Known rows, with every step that occurs
lokez dotu fasa sutik kidefe kuzo dedov ritemin zofel: [  9 -19 -39  27  -1  31  -5   5 -30  45  15   1 -37 -15   5  -9  -4  -2
 -26 -31  -8  -2   1  16  11  35   7   9 -15  26   3 -53  18  17  -7  -4
   8  26  -5  -3   2]
dedov kuzo kidefe sutik fasa: [-13 -18 -15  23   4  28   3   6 -20  20   6   4 -19  -7  16  26   1   6
  -8 -19 -21 -13  -5   3  12  20  16  -1 -14  20  -2 -14  21  22   7   1
  20  20   3   8  -9]
lokez repori: [ -2 -33  -8   6   2   5  11  -1  -8  14   2   3  -4  -4   7  58   7   5
   0  -9 -38 -16  -2 -18   1  26   6  15  -5   2 -18 -10  33  -5  -2  -2
  17  16   7 -17 -27]
ritemin dedov kuzo kidefe sutik: [ 13  -7 -29  23   0  14  -1  10 -22  18   5   4 -20 -10   2  -5   1   3
  18 -14 -24 -22  -5   4   4  18  10  -1 -12  14   9 -15  30  -4  -5   1
  19  25  -7  -6 -11]
ritemin dedov kore dotu fasa sutik: [  3 -33 -62  12   3   2 -13  13 -28  18   5  11  -2  -3  -2   4  -4  -1
   1 -30 -11 -21  -8  29   6  30  10   5  -1  25  -2 -15  39   7 -13   4
  25  18  -4  -6  -8]
zofel ritemin gutuvin: [-14 -19  -9  23   3   5  -1   8 -13  12   0   9  -6   0  -1  30  10   4
  -6 -15 -29  -2  -4 -19  15  21   3  11  -6  -1 -10 -25  25  -4 -13  -1
  27  -9  -3 -21 -18]
ritemin dedov kore dotu fasa: [  6 -31 -58  16  -3   0 -11   9 -24  12  -2  16  10  -4  -3  -8   4  -2
  -8 -26 -17 -29  -5  19   0  29   4   4   1  19   0  -8  43   4 -10  -6
  30  12  -1 -10 -15]
lokez dotu fasa sutik kidefe kuzo: [  5 -14 -33  22   3  38   4  -1 -26  39  22 -12 -27  -7  13  38   0   1
 -22 -35 -20 -25  -2  20   2  35  18  11 -15  25 -11 -36  28  22  -6  -5
  12  37   7  -7  -5]
suvokap zudem dotu fasa sutik kidefe kuzo dedov: [ -9 -12 -31  28   2  20  26 -12 -32  29  12  -8 -38  -4   5  27 -11  -1
 -22 -43  -5 -26   7   2 -18  27  18   3   5  25  -4 -31  35  12 -11  -2
  10  36  -4  15  -3]
kuzo kidefe sutik fasa dotu: [  2 -46 -18  14   3  11   7   5 -24  32   7  -8 -40  -5  14  52  -1   5
 -14 -28 -25 -14  -5  15   9  29  16   3  -9  16 -16 -32  29  22  -1   1
  22   9   0   7 -20]
fasa sutik kidefe kuzo dedov kore dotu: [  1 -31 -55   9   5  12   3   5 -36  28  14  -9 -13  -6   3  40  -2   5
 -14 -30 -19  -5  10  26 -10  31   9   3   2  17   3 -17  41   9 -14  12
   6  19  -4 -14  -2]
repori lokez: [ -7 -31 -13   1   0 -14  -6  -2  -9  18   3   0  -9   0   8  27   2   5
  11 -15 -38 -18  -4  -6   1  21   8  16  -9  -6   0 -20  36   7  -8  -7
  15  15   4 -31 -28]
kidefe kuzo dedov ritemin zofel suvokap zudem dotu: [-12 -19 -57  25   1   2  25  -1 -29  16 -23   9 -25 -10  -4 -28  -5   7
 -28 -19  -7 -21  -3 -21 -24  24   3   5  -4   9   8 -40  18  -6 -22   3
 -11  12 -11 -10   3]
repori lokez dotu fasa sutik: [  0 -32 -25   2   2   8 -12  -4 -18  33  15  -4 -21  -2  10  34  -9   1
   3 -32 -25 -19 -10  21   9  28  14  19 -22  14  -9 -38  30  26  -9  -9
  14  28   9 -22 -17]
repori lokez dotu: [  4 -35 -23  -2   0  -5  -7  -5 -14  29   5  -2 -13  -5   8  33  -2   5
   2 -18 -40 -22  -4  10  -5  26   7  20 -20   0  -5 -27  34  14 -12 -12
   9  19   9 -40 -24]
dedov kuzo kidefe sutik fasa dotu lokez repori: [-17 -34  -9  11  -3  36  11   6 -20  25  13  -6 -38  -3  17  76  -2   4
 -11 -21 -21   3  -9  11   2  23  17   8 -14  17 -12 -26  29  16   9   5
  16  21  18  -6 -30]
zudem suvokap: [ -5 -25 -22  17   6 -10   8  -3 -16   9 -10   2 -13   4   0  12   2   8
  -1 -13 -32 -24  -6 -14 -10  25  10   7  -6  -3   1 -14  36   1 -13   0
   7   6  -1 -14 -18]
dotu fasa sutik kidefe kuzo dedov kore: [ -6 -23 -41  24   1  20   3   3 -26  29  14  -5 -11  -3   5  20  -1  -2
 -14 -31 -13  -3   6  22   5  27   9   1   0  19   9 -25  44  16  -5   6
  22  26  -3   9  -1]
dedov kuzo kidefe sutik fasa dotu lokez: [-14 -28 -22  15   0  26   4   7 -24  22  10  -6 -38  -2  17  43  -5   3
 -12 -25 -15  -6  -7  17   4  23  20   2 -16  17   0 -29  31  28   7   4
  17  18   9  -5 -23]
kidefe kuzo: [ -5  -3 -29  14   7  15  11  -2 -14  15   4  -3 -11  -4  11  11   8   3
   1 -15 -29 -29  -3  -6   0  21  10  13  -7   4   0 -10  30   1  -6  -2
   8  19   3 -19  -7]
kuzo dedov: [  4 -24  -9  11   7  -5   0  -2 -14  13  -5   3 -18  -6  -3  11  -1   2
   3 -11 -26 -16   7 -10   6  22   3  10  -1   1   3 -10  39   1  -4  -6
  22   8 -10 -14 -16]
kuzo dedov ritemin zofel loba: [ -1 -27 -31   8  -1 -13   1  10 -19   9 -12   6 -30 -14   0 -27  -1   4
 -16  -3 -17   7   1 -25  13  31  -6  13  -9   4  12 -38  30  -2  -7  -4
   6 -14 -17  -4 -10]
kore dedov kuzo kidefe sutik fasa dotu lokez: [  7 -22 -37  19  -2  21   4   3 -26  15   5 -17 -42  -2  12  40  -9  -1
  -3 -21 -13 -16  -2  23  -2  21  16   4  -9  22   8 -31  31  23  10  -3
  20  17   2  -5 -24]
dedov ritemin: [ -3 -24 -38   1   4  -2  -1   5 -14  11   2   7   3  -1   3  -3   2   6
 -11 -12 -24 -15  -1 -11  12  23   7   8 -10  -3  -2 -24  31  -3  -6  -1
  12   2  -8 -25 -19]
kidefe sutik fasa: [-20 -30  -7  17   7  14   0   5 -15  19   1  -2 -18  -2  17  42   1   4
  -2 -17 -34 -10  -6  10  12  18  15   7 -12  16  -5 -25  24  21   8   1
  25  11   4   7 -13]
kisa kidefe: [ 17 -23 -17   9  -1  -7  11   4 -14  15   2   0  -2  -6   1  12   6   4
 -13 -12 -43 -20   0 -22   4  30   7   7 -10   1  -6 -17  38   5   1  -5
  17  13  -5 -21 -30]
zudem dotu fasa sutik kidefe kuzo: [ -4 -18 -33  24   3  21  17   0 -29  31  18 -14 -33  -1  14  35  -1   0
 -24 -43 -15 -31  -3   9  -6  33  23   7  -5  19  -9 -33  30  13 -13   3
  10  28   5   0  -6]
kuzo dedov ritemin zofel suvokap zudem dotu fasa sutik: [-12 -36 -50  25   2  -6  12   4 -30  16 -19  17 -31  -6  -8 -19 -17   4
 -27 -31   6 -12  -8 -14  -8  30  10   3  -5  22  -2 -53  18   7 -18   4
   5  13 -16   8  -4]
dedov kuzo kidefe: [  8 -10 -26  15   2   9   6   1 -17  14   4   9  -9  -8   4   8   4   6
  -7 -15 -21 -26   0 -19   4  27  10   2  -7   5  -3  -3  34   4  -6  -2
  13  21  -4 -15 -17]
suvokap zofel ritemin dedov kore dotu: [-11 -45 -68  12  -4 -20 -18  15 -26  19  -9  19   9 -11 -10 -19   4   8
  -9 -23 -18 -14  -4  -2  -2  22  -2  12   1  10   6 -29  34 -11 -19   1
  21  13 -11 -23 -15]
repori lokez dotu fasa sutik kidefe: [  4 -42 -17  11  -4   9 -12  -1 -21  41  21  -9 -23  -3   9  49  -7   2
 -13 -36 -30 -12  -2  21   1  34  16  15 -17  15 -11 -46  35  28  -6  -9
  18  30   8 -18 -27]
kisa kidefe sutik fasa dotu lokez: [ -6 -37 -13   8  -3   8   8  10 -22  24   9 -16 -33   0  14  45  -3   1
 -19 -23 -35   0  -8  13   5  25  17   8 -19  12  -3 -44  37  26  14   2
  21   9   6 -11 -37]
kidefe sutik fasa dotu lokez: [-23 -40 -14   9   3  11   0   7 -20  20   6 -13 -39   3  18  56  -5   1
  -6 -23 -27  -5  -9  22   4  21  18  12 -15  14  -3 -39  33  24   8   2
  21   8  10  -6 -27]
zofel ritemin dedov kuzo: [-11  -7 -50  24   2  12  -7   5 -16  12  -6  15  -2  -9  -6 -24   5   7
  -3  -6  -8 -18   0  -7   9  14   4   8 -10   0  16 -15  30 -17 -11  -2
  22   8  -5 -32  -7]
suvokap zudem dotu lokez: [-14 -24 -23   9  -3  -5  16  -7 -17   4  -3  -4 -23   4   4  32  -9   2
  -9 -25 -29 -27  -4 -18 -29  23  12  10  -6   5  -7 -23  41   3  -7  -4
   5  21   3 -15 -35]

Rows
[ 11 -12 -31  26   2  21   2   1 -22  13   1  -6 -22  -7  11  25  -3   2
   3 -15 -20 -22   1  11   6  20  12   0  -7  24   7 -17  22  17  11  -5
  26  21  -4   8 -10]
kore dedov kuzo kidefe sutik fasa
[ -3 -55  -1   7  -5  24   9   5 -18  27  13 -16 -46   0  15  87  -2   2
  -9 -24 -31   2 -10  11   1  27  13   8 -12  14 -23 -38  33  15  10   2
  20  13  14   0 -40]
kuzo kidefe sutik fasa dotu lokez repori
[ 15  -1 -28  13   0   9  18   1 -16  19   8  -7  -6  -6   7   3  10   3
 -12 -15 -39 -24  -2 -17   2  25   8   9 -10   2  -1 -15  33   4   0  -2
   7  22   1 -23 -16]
kisa kidefe kuzo
[ -6 -42 -15  -3  -2   5  10  -1 -11  16   5  -7 -26   1   7  73   1   2
  -3 -15 -30  -8  -7  -4  -7  28   9  20  -6  -1 -17 -25  41  -2  -3  -1
  14  12  12 -30 -41]
fasa dotu lokez repori
[ -4 -32 -14  22   1   8  -2   5 -19  26  14  -2 -20  -2   7  38  -2   1
 -14 -31 -24 -17   0  -2  10  33  18   6  -3  18 -13 -33  35  16   0  -2
  28  24  -1   6 -23]
dotu fasa sutik kidefe
[  1 -14 -37  18   4  29   2   4 -26  27  20  -5 -24  -4   4  -7  -3   0
 -22 -31  -2  -5   7   9  18  23  12   3  -4  15   6 -38  31   7  -2   0
  16  17 -10  -2  -3]
dotu fasa sutik kidefe kuzo dedov ritemin
[ -8 -47 -51  12  -1   4  -4  10 -30  23  15   3   0   0   5  46  -1   3
 -25 -39 -23 -13   1  17  -2  38  16   3  -1  25 -15 -25  39  24  -8   6
  22  22   0  -1 -19]
dedov kore dotu fasa sutik kidefe
[  8 -16 -14  23   2  15   9  -3 -19  24   6  -9 -25  -9   4  18   5   3
 -11 -18 -27 -17  13  -5  -5  24   6   5   2   4   6 -17  39   1  -3  -4
  17  18  -5 -11 -14]
sutik kidefe kuzo dedov
[-17 -25 -15  18   2 -23   2   4 -17  16 -14  12 -14  -2   0  -2   2   9
   4 -16 -33 -23 -10 -28  -9  25  11  14  -2   3   0 -26  30   4 -13   1
   5  23  -7  -5 -18]
zudem suvokap zofel
[-25 -33 -31  20   2 -21  -1   2 -18  15 -16   8 -11  -1  -7 -13   4  12
 -11 -19 -28 -13  -9 -33  -3  17   6  13  -6  -1   3 -40  27  -4 -16   1
   7  11  -8 -14 -17]
zudem suvokap zofel ritemin
[-13 -38 -35  29  -2 -17  22   1 -21  13 -29  13 -23  -8  -1  18  -4   9
 -21 -18 -26 -33  -9 -30 -32  36  10   7  -5  12 -11 -34  20   3 -21   1
   1  17  -3  -2 -17]
ritemin zofel suvokap zudem dotu
[ -8 -26 -63  15   0  21   4   7 -33  27  20  -5  -2   0  11  36   3   3
 -27 -42 -19 -18  -1  23  -5  34  17   4   0  27  -8 -22  35  22  -9   8
  13  30   6  -2  -5]
dedov kore dotu fasa sutik kidefe kuzo
[  4 -25 -31  10   7  17  -3  -1 -21  29  10   1 -19  -4   7  33  -6   0
  -9 -30 -19 -24  -7  14  12  32  16  15 -18  23 -15 -29  28  20  -7  -5
  17  26   3 -10 -10]
lokez dotu fasa sutik
[  5 -25 -26  15   2  17  -1  -5 -16  21   3   4  -9  -6   6  14   1   0
 -17 -25 -26 -33  -4   2   5  30  10  15 -16  16 -12 -21  31  20  -3 -15
  22  21   5 -14 -17]
lokez dotu fasa
[ 16  -7 -30  19   2  -1  -2   9 -16   4   0   6   3   0   0  12   3  -2
   8  -7 -23 -10   2  -8  10  25   1  11  -1   3   0 -22  25  -6  -7  -7
  24  -9 -15 -20 -19]
kore dedov ritemin gutuvin
[-19 -21 -27  36  -3  16 -15  16 -23  29  -2  15 -24 -16   3 -24   1   7
  -5 -18  -8  -5  -8  -5  17  11   7   3 -10  21  11 -39  18  -1   1  -1
  28  23  -9   8  -7]
suvokap zofel ritemin dedov kuzo kidefe sutik fasa
[-22 -22 -31  42  -3   9  -8  13 -27  25 -11  13 -29  -9  -3 -33  -1  11
  -7 -20 -10  -5 -13  -6   4  10  10  -1 -10  16  17 -41  19  -1  -6   4
  18  18  -8  11  -5]
zudem suvokap zofel ritemin dedov kuzo kidefe sutik fasa
[ -3 -14 -25  18   6  18   7   4 -22  30  17 -12 -25  -5  13  41   2   5
  -6 -22 -27 -15   1   4  -1  30  17   8  -5  11  -6 -27  31   5  -7   7
   8  27   0  -9  -9]
fasa sutik kidefe kuzo
[-19 -31 -44  21   5   3  21  -4 -26  11 -11   3 -23   2   0  29 -12   7
 -24 -36  -7 -34  -9 -11 -16  30  22   5  -4  21 -17 -37  27  13 -17   4
   9  22  -3   5 -11]
zofel suvokap zudem dotu fasa sutik
[ -1 -41 -36   3  -3  24   5   6 -29  25  21 -17 -20   0   4  79  -4   2
  -9 -28 -26  14   5  23 -17  29   7  10   0  16  -3 -22  44   2  -2  12
   5  24  10 -21 -24]
fasa sutik kidefe kuzo dedov kore dotu lokez repori
[ -5 -29 -83  26  -3  24  -7  10 -35  29  15  -4  -7  -3  -3   1   3   3
 -27 -39  -6 -11   0  30   1  25   9   1  -1  22   5 -36  36   0 -14   5
  22  15   0 -12  -3]
zofel ritemin dedov kore dotu fasa sutik kidefe kuzo
[-11 -17 -43  33  -4  -3  -1  10 -28  20  -9   8 -24  -8 -11 -40   1  11
   8 -20 -17 -11 -12 -15   0   9   9   2 -12  11  19 -42  23 -11 -16   5
   9  25 -13  -4  -7]
zudem suvokap zofel ritemin dedov kuzo kidefe sutik
[  6 -31 -28  15  -6  30  11   1 -22  18   8 -16 -38  -4  12  76  -6   0
   0 -16 -18  -8  -4  17  -4  23  13   9  -9  20  -3 -27  29  12  13  -2
  21  21  12  -6 -30]
kore dedov kuzo kidefe sutik fasa dotu lokez repori
[  1 -31 -23   1   0   0  -5   4 -18   6   3  -6 -16   3   5  30  -1   3
  -5 -24 -34 -21  -3  -6  -9  26  10  12  -5   9  -9 -15  35   9  -1  -5
  11   9   3 -32 -37]
kore dotu lokez
[ -3   1 -32  22   3   8  -6   7 -15  12  -5  18  -3 -12   2 -14   4   3
  11  -2 -16 -28  -2  -2   3  21   9   8  -6   6  13  -1  35 -10  -9  -3
  22  18  -4 -23  -7]
ritemin dedov kuzo
[ 22  -5 -39  19   2   9   9  -2 -24   8   4 -11 -18  -5   4  20  -1   3
  17 -15 -27 -28   2  -1   0  19  11   3  -8  18   9 -15  26   7   1  -3
  17  26  -8  -4 -13]
kore dedov kuzo kidefe sutik
[ -4 -11 -23  27   2  27   6   3 -21  28  19  -9 -23  -2  13  28   3   0
 -14 -33 -19 -21  -2   6   7  29  20   7  -5  20  -7 -31  31  15  -1   1
  17  32   2   3  -8]
dotu fasa sutik kidefe kuzo
[  2  -7 -42   6   8  16   6  -1 -18  15   4   1 -11  -5   2 -25   2   3
  -7 -13 -13 -13   6  -1  11  15   2   8  -6  -2  13 -18  32  -6  -7  -2
   6   5 -10 -24  -2]
kidefe kuzo dedov ritemin
